Each row was made from one path, in order. Every step used is in the known rows, and no mark comes twice. Write each row's path.
Known rows
Q K M: [-20  30   7   6  30   3 -13  -2 -33   1  -1  -2 -10 -14   0  -1   8 -10
  15   4   4  -1   9  18  -1   9  -5  -7 -27   2   9  -3  14   1  18  32
  15   6 -36  -1   4  11  -9  10  -9  -6  -7  -2  26  19  20  18]
W M G: [ -8  33  16  -4  10   7 -13  14 -31   2 -14  15   7 -17  -2 -13  -9   2
 -15  21  19   2  29  -1   4   5  -3  -7 -20 -16   7 -15  25  -3   9   3
  -3   4  -2  22 -13  13 -18  -2 -18   2  23   0   5   0  27  13]
M E Q K R: [ 10  15  24 -18  31 -12   5 -20 -53  12   4   0 -14   4   4  16  16 -12
  24  38  15  13  24   9  14  27  -9  23 -40  15   0   9  19  17  -9  39
 -16 -18  -7  -7  23   6 -10  -8 -25  -9  -7  -7 -15  13 -12  24]
A M E Q: [ 17   4  23  10  20  -7  -6  -7 -53   8   4   5   0 -20  -3  33   3  13
 -20  59   6  14  41   4  10   1 -22   7 -24  -4 -16 -10  25   0 -18  39
 -14 -16 -10   1  20  13 -15 -31 -17   3   1   1  -2  22   1  25]
G A M R K: [-17  21  30   5  27   5 -22  11 -12  -7  -8  43   5   7 -11   8   6  18
 -11  52   3  16  62  -6  15 -16 -21  16 -49   6 -32 -16  15 -16  -7  25
  -9  -6 -14 -19  12  20  -6   0 -18  -5  -9   5  32  34  -5  13]
Q K: [-12  26  12  -6  33  -1  -5   4 -28   3  -7  -1  -7  -1   5   2   9  -2
  20   7   7  12  15  11  -2  15  -4  -4 -29   9   7  -4  15  -4  12  15
   1   6 -38  -6   9  15  -6 -12  -5  -8  -1  -3  12  16  12  13]
R K Q: [-33  14  18  13  26 -10 -37  22 -21  14 -26  11   7   2  -7  11  24  23
   1  38 -13   3  17  31 -18  22 -27   7 -27   6  -4   9   8  -4   9  23
  -3 -14 -22  -7   7  10 -12  -1   2  -7 -17  -7  25   7   7  27]
A M R: [-23  15  29   1  22   2 -13   4 -24 -15  -2  22  20 -11 -10  -1  -2  14
 -11  35  17   9  55  -6  13 -10  -8   0 -29   3 -20 -23  21   4   0  22
 -13  -3 -13  -4   4  20 -11 -12 -19 -11   7   0  24  24  -1  12]
E Q K: [  1  16  14 -11  28  -8  -5   1 -39  11  -5  -5 -13   2  11  13  13 -20
  29  28   3  15  14  11   0   3  -3   1 -32   7   6  -2  22  -3   1  28
   0   3 -26  -2  21  14  -6  -9 -13 -15 -11  -3  -3  12   4  23]
W S M G A E: [ 21  12  23 -15  20  -5 -32  -1  -6   8  -4  33 -20 -18   1  15  -2   1
 -13  44  16   8  62  30   6 -23   6  13 -30  -8  13   1  14 -24  11   2
   7   3 -27   7  -6   2   3 -21 -14  -8 -44  17   0  22   4 -18]
W S M Q E: [ 10   2  29  -5  27  -6 -35   6 -21  27  -6  12  -1  -5  -4   6  18  17
 -37  45  14  -1  51  67   0  12   0  27 -30  -4   4   5  27   6  11  25
 -20  10   3   0  17  10  -7 -38  -8  15 -32  -8   4  18  -1  -3]
G A M R K Q: [-20  20  31  14  35  -1 -31  16 -13  -7 -15  42   8   6 -15  13  19  23
 -13  57  -4  16  48  11   7  -7 -28  19 -41  13 -29   2  11 -21   1  25
  -8 -14 -30 -14   9  11  -4   2 -14 -14 -30   2  41  28 -10  16]
G A M E: [ 22  15  26  14  32   3  -1 -10 -31  -9   6  33 -10 -18  -7  28   1  31
 -30  41   8  25  49   3  15   4 -30  12 -23  -1 -20   1  19 -20  -6  18
  -6 -15 -38  -9  14  10 -10 -25 -18   8   6   8  14  25  12   4]
Q K M G: [ -6  42  -1  20  25   5 -11  -4 -33  -5  -2   5  -4 -23   0  -7   4 -16
   4   0  15  -4  18   3   3   6   1  -9 -23  -3  19 -12   9   0   8  32
  14   7 -27   8  -5   4  -8   8 -21 -13   1   1  26  12  19  13]
R M: [ -9  12  19  -2  23   0 -29  11 -28   3 -10   7  -1 -14   8  -4  13  11
  10  12   6  -3  27  16 -12   6 -22   8 -26   2   3  -9  19   5  12  16
  13  -6 -17  -1  14  20 -10   4 -18   4   0   4  17  12  22  12]
K M: [-18  19  13   9  20   4 -23   2 -23  -3  -7   8  -3 -21  -7   2   2  13
  -1  16   1  -4  21  22  -2   3 -14 -10 -17 -11   1  -5  17   5  15  29
  12  -7 -13   6   3   9 -14   8  -8   0   0   7  26  10  23  23]
W M: [-18  23  26 -19  15   3 -14  18 -31   8 -15   6   2  -8  -1  -9  -2  14
  -6  26  10   6  23  10   1   9 -10  -6 -25  -8   0  -6  29   0  15   0
  -1   3 -12  15  -5  18 -18  -6  -5   7  15  -2   5   4  29  23]
R M W S: [ 11   6  29 -11  23 -11 -36   9 -36 -12  -7   4 -15  -4   2   4  -2  -3
   9  15   4 -15  30  20 -10  -2 -22  23 -39 -11   3 -16  20   0   0  28
  15   8 -10  -6  21  22 -14   7 -31   6 -11  10   0  -1  15  17]
Q E: [-10   7  31   2  28   2 -16   8 -18   3 -10  13   7  -7  -5  -3  10  39
  -8  11   2  10  32  21  -7   8 -12  16 -18  -7  -4  -8  15   8  11  12
 -20  -5  -2  -3   9   1 -15 -17  -2  -2 -11  -4  21   8   8  11]
S M: [-18   0  20  -7  20 -11 -19   5 -25  12  -8  13   1 -17   2   8  13  17
   3  29   4  14  31  37   6  13  -7  -4 -14   9   6  -5  15   1   3  16
   5  -8 -23  -4   6  11  -8 -10 -10  -3  -4  -1   7  17   6  10]
M G A E Q: [ 27  17  20  -8  18  -3 -14  -4 -16   6  -9  31 -15 -17   5  11   6  -6
   2  47  11  24  38  11   7 -29   4  11 -31 -12  -4  -1  16 -26   6   4
   3 -13 -19  13   0   0  -6 -13 -16 -17 -29  16   1  10  17   3]
G M R: [-10  23  30  -2   8   8 -20   9 -32 -15  -6  21  12  -1  -7 -15  -2  -8
  -5  30  25  12  19   3   8   0  -5   4 -36  -4 -16 -22  25   7  20  20
  -4   1  12  -6  23  20  -1  11 -27   5  23   7  15  15  28  30]
M K Q: [-31  24  29  15  30  -6 -28  18 -22  -4 -22   1   8   6  -9   4  17  21
   1  31  13  12  -2  44  -8   9 -20   3 -19  21  -5  19  14  -1  15  16
 -12 -11 -38   9   1  -3  -9   7 -12  -4  -7  -3  20   2  22  39]
A E: [-17  15  20  -8  21  -7 -19   3 -13   7 -16   5   1 -15   4  -1   3  21
   5  28  10  15  23  19  -6  -6  -2  -3 -22  -6  -1  -1  11  -3  23  -3
  -1  -8 -30   7  -6  15 -14 -18   5  -8 -13   1  14  14  23   9]
M A E Q: [  0   3  21 -24  17 -22 -19   2 -28   8 -15  12 -10  -8   1  12   7  15
  27  60  -8  31  40  34  -2 -17  -4   9 -29   3 -25  -4  19  -7   8   7
  -8 -16  -3  23   1   9  -5  -5   1  -4 -22   3   8  28  21  16]
G A M Q E: [ 27  14  26  10  40   6  -9  -2 -12   6   3  36   1 -10  -2   4  11  41
 -53  40   6  22  53  28   8  -7 -13  23 -28  -1 -24   1  22 -13   9  19
 -18  -7 -26   1  14   8 -19 -42  -7   5 -23  -7  28  26  11  -7]
E Q: [ -2   6  21 -10  16  -8 -14   5 -31  10  -9   5  -6  -3   4  12  10   2
  12  39   1  11  26  21   0  -1 -11   0 -27  -6  -4  -4  25   2  -2  25
  -5  -8  -2   2  18  10 -10  -8 -12  -5  -5   4  -1   7   6  27]
M W: [ -8   9  25  -7  25 -12  -9   3 -27 -15  -9  11   0 -10  -2   3  -2  15
   3  12  -1  12  10  13   1   6 -14   5 -23 -11  -9 -14  13  -9  -3  12
   1  -6 -25   0  17  10 -21   1 -19  -6  11  -1   1  -6  15  23]
W S: [ -4  12  21 -12  22   3 -29  11 -12  -2  -8  11  -8   1  -4   9  -2   6
   4  29  10  -7  47  22 -11   5 -10   1 -32 -12   6  -6  23   2   9  17
  -6   6 -10  -5  12  18  -7 -16  -7   7  -8   9   4   7  11  14]
S M A E Q: [ -4  -9  24 -24  15 -31 -22  -2 -36  19 -13  11 -11 -15   3  20  16  17
  19  67  -7  34  43  54   3 -17  -2   9 -25  15 -22  -3  15  -8   6  14
   3 -16  -3  22  -3   6   0  -5  -1  -7 -37   0   0  39   7  12]
A M R K Q E: [-33  13  39  23  33  -5 -34  18 -25   0 -20  23  31   3 -17  -2  22  44
 -30  47  -7   7  45  16  -5   3 -21  26 -33  14 -23 -10  11   2   1  38
 -29  -9   1  -9   7   2 -16 -12  -5 -12 -35 -11  45  24 -24  20]
A E Q K: [ -3  15  17 -14  27 -17  -8   0 -35  21  -9 -12 -15  -7  14   7   9 -18
  29  38   7  19  14  17  -5  -9  10   2 -40  10   3   0  18  -5  17  13
  -2   4 -38   8   6  12  -6 -18   0 -19 -32  -3  -1  19  10  14]

Which path is each row?
[  2  17  10  13  21   5 -14   2 -22 -11  -4  19  16 -28   1   4  -7  17
 -25  21  16   5  55 -12   4  -7  -7  -8 -15  -5  -2 -26  13  -5  -8  23
  -3  -7 -20   9  -6  12 -17 -24 -19 -10  10   2  17  16   2   0]
A M G
[ -7  28   6  11  20   4 -26  -3 -22   8  -6  12  -3 -20  -6  -3  11   0
 -23  36  10  -3  15  42   5   9  -8  -3 -24 -14  -5   6  22   5  16  30
   7  -3 -16  11  11  17 -18  -5 -11   9   3   0  25  11  34  20]
K M Q
[ 15  21  20 -19  33 -11  -4  -7 -24  16  -3   7 -30  -2  12  13  13 -15
  29  42   3  31  20  17   0 -19   4  13 -42   8  -2  12  18 -26  21   4
   6  -1 -48   1   9   7   0 -13  -2 -18 -40   6   1  24  12   7]
G A E Q K
[-11  -4  22  -5  24 -22 -15  -3 -34  -3  -6  11   1 -17  -2   7   8  14
  -1  21  -5  17  13  35  10   8 -11   4 -15   5   1  -8  10  -8  -9  17
   9  -6 -28  -4  13   5 -17  -2 -22  -9  -2  -4  -7   5   3  18]
S M W
[  7  34   8   2  33  -3 -18   6 -38  22  -4  -3  -8  -6  16  -9  28 -22
   5  14  23  -1  15  31  -2  18  -5  13 -40   8   1   6  24   6  18  24
  12   8 -40   0  22  32  -8  -7 -20   4  -3  -9  16  19  32   6]
R M Q K
[  0  17  12   0  29 -20  -7  -9 -55  -4   3  -8 -21 -12   0   8   6 -28
  20  20  -9   7  -4  18   7  -2  -7   4 -32  -2   1 -10  17  -7  -5  49
  19   6 -25   5  20   0 -17  17 -23 -16 -15   1   1   9   7  37]
E Q K M W
[ 10   8  24 -28  34 -26 -10 -10 -59   3   1  -6 -18   3  20  -8  20 -22
  45  17   6   3  12  11   1   5  -9  27 -47  24   3  -7  14  11 -10  45
  14 -10 -15  -6  23  10 -20  19 -41 -20 -24  -7 -13   4 -12  25]
E Q K R M W
[-18  12  29  -5  21  -7 -40  17 -24   7 -15   3  -5   6  -5  11   1   6
  -3  42  20  -1  38  55   5   0  -8   9 -32  16   5   2  22  -1   5  27
 -10   8 -14   1   7   5   0  -3 -24   9 -14   3   0  21   5  25]
W S M K
[ 23  36   6   7  29   1  -7 -10 -34   0   6  22 -27 -13   0   9  10 -33
  12  24   9  12  24   6  11 -18  -3   5 -30  -7  10  -2  16 -18   1  39
  17   0 -23   5   9  -3  -1  13 -29 -19 -22  14  14  14  15  16]
E Q K M G A
[-15  20  23 -23  15  -2 -12  14 -33   1 -14  20  -4  -3  -6  -4  -1  24
   7  36  -1  17  36  21   1   8 -17   3 -25   0 -22  -9  29  -7  17  -2
  -7  -4   0  29  -9  17 -11   8  -2  14  17  -6  13  21  42  18]
W M A
[ 30  18  21  -4  20  -5 -26   1 -26  12  -6  23 -18 -21  15   2  12 -15
   9  39  14  12  36  10  -1 -33  -6  20 -35  -8  -1  -3  15 -17  10  12
  17 -15 -19  16   3   7  -4   0 -29 -14 -34  18   6  14  22   2]
R M G A E Q
[ -6  -1  23 -14  22  -7 -34   8 -21   9  -7   7  -6  -6  -3  18   4   8
   0  37   9  -3  54  43  -2   7  -7   4 -25  -2  12  -4  23   2   4  23
  -1   7 -14  -6  10  14  -1 -17 -13   4 -20   8  -4  18  -1   8]
W S M
[ 36  18  22   4  39  -6   8 -16 -52   6  13  16 -24  -7   1  38   8  -5
  -6  47   6  28  39   0  18  -1 -19  13 -37   8 -18   1  26 -22 -11  35
  -6  -7 -42 -10  25   9  -4 -27 -21  -4 -14   1   2  31   2  11]
G A M E Q K
[  2   5  28   5  27  -9 -21   2 -26  26  -6  14   8 -16  -2  -4  26  28
 -35  36  11  16  33  63   5  16   0  21 -18   4  -4   3  20   6  12  21
 -16  -2  -6   1  15   7 -15 -33 -10   6 -17 -15  13  17   8   1]
S M Q E
[ -3  12  19 -29  31 -13  -4  -9 -37  10  -2  -1 -11  10  15   3  15 -13
  40  33  10   8  29  15   4  11  -1   9 -37  23   9   4  18  15  -1  34
  -7 -15 -14  -8  16   8 -13  -1 -19 -18 -22  -7  -7  12 -18  20]
E Q K R
[  4  16  27   9  29   4 -14   3 -16  13  -7  14   7  -8  -3  -8  19  27
 -31  26  11  12  26  43  -2  14  -4  19 -24  -7  -8   3  21  10  14  17
 -23  -5  -4   4  18  10 -19 -32  -5   9  -3 -10  21   8  20   8]
M Q E
[ 11  28  16  -5  30  -8 -12 -11 -31  16   3   5 -36 -12   7  10  12 -22
  25  38  -3  19  16  23   3 -26   1   5 -37   2  -2  12  17 -21  24  24
  19   1 -41   7   4   1  -1   5  -3 -15 -52  11  18  28  19  13]
G A E Q K M
[ 25  17  27  -9  23  -4   0 -13 -69  10   8  -3 -17   8  12   8   9 -23
  11  42  24  15  11   2   6  28  -8  18 -42  15  -3   3  23  16   3  45
  -4 -13   3  -7  34   8  -8   3 -33   2   3  -5 -18  14   5  35]
G M E Q K R
[ 11   7  22  -2  27 -23  -1 -15 -66  25   5  -4 -18 -10   0  29  22 -18
  10  45  11  23  16  33  17  22  -8  15 -28  15   5   5  24   1  -9  36
  -1  -1 -22  -9  25   9   2 -16 -22  -2 -12  -5 -13  25  -8  19]
S M E Q K
[ 13  19  22  14  12  10 -13   2 -52  -2  -2   7  -3 -14  -5  10   0   6
 -20  31  24  15  10   4   2  25 -21   8 -25 -12 -10  -7  25   2  14  21
  -1  -5  -2  -1  25  16  -8  -7 -21  22  30   3   3  11  40  27]
G M E
[  6   1  23 -16  16 -20 -30   6 -38  12 -14   8 -14 -14  11   5  14   5
  31  50  -5  19  39  37 -11 -22 -14  21 -37   9 -24  -7  18  -2  12  15
   8 -17  -5  23   7  17  -4  11  -7   0 -35   4  11  33  29  12]
R M A E Q
[  1  15  21  -9  12  -2 -23   9 -30  -6 -17  13  -5  -8   5  -3  -6  19
   4  42   7  30  27  23  -9  -5  -5   8 -30   5 -27 -11  15  -9  30   3
   6  -9  -6  24   4  14  -2   7   2  10  -3   1  19  34  49  15]
G M A E
[  1  26   9 -10  38  -5  -2 -10 -25  11   5   7   5  -3  14  -6   7   2
  -9  37  25   4  45  16   9  16   4   2 -37  27  -7   4  20  13   3  33
  -9 -10 -42  -4   7  22 -23 -30 -14 -10 -11 -20  14  27  -5  -1]
A M Q K R
[ -7   8  13  -6  21 -10 -22   2 -24  23  -9  15   4 -15   1   7  22   3
 -19  43  17  13  29  53   9  18  -1   1 -20   4  -4   7  23   1   7  14
  -1  -4 -29   3  14  19 -11 -25 -11   6   0  -7   6  16  17   7]
S M Q
[-26  18  40  21  36  -5 -28  18 -21  -2 -24   2  14   6  -8  -4  21  42
 -14  21   4  12   1  47 -11   9 -21  22 -15  21  -4  15  13   1  18  18
 -30 -11 -20   8   4 -14 -12  -2  -8  -5 -21  -7  28   4   7  31]
M K Q E
[ -6   6  24 -12  16 -13 -19   3 -27  16 -14   1  -7 -12   5   9   7   3
  15  51   3  16  24  22  -4 -16   4   2 -30  -6  -6   1  16  -3  14  11
  -4  -7 -17  12   6  10 -10 -17  -1 -10 -26   5   0  14  15  19]
A E Q
[-17  27   9  -5  28 -12 -14  -5 -29  -2  -7   4 -17 -13   1  -1   4   5
  26  23  -4  23  24  33  -3  -6  -2   1 -29  11 -13   1   9  -9  28  18
  14   0 -30  21 -10   9  -1  14   9  -5 -28   0  36  40  36  10]
Q K M A E
[-13  20  17 -22  37  -4  -5  -5 -23   1  -5   0  -5   5  12  -5  11   3
  31  11  16   7  31  11   2  21  -1   7 -32  25   8   1  12  14  10  21
  -3  -9 -26 -12   7  13 -15  -3 -11 -18  -9 -10   6  11  -5  10]
Q K R
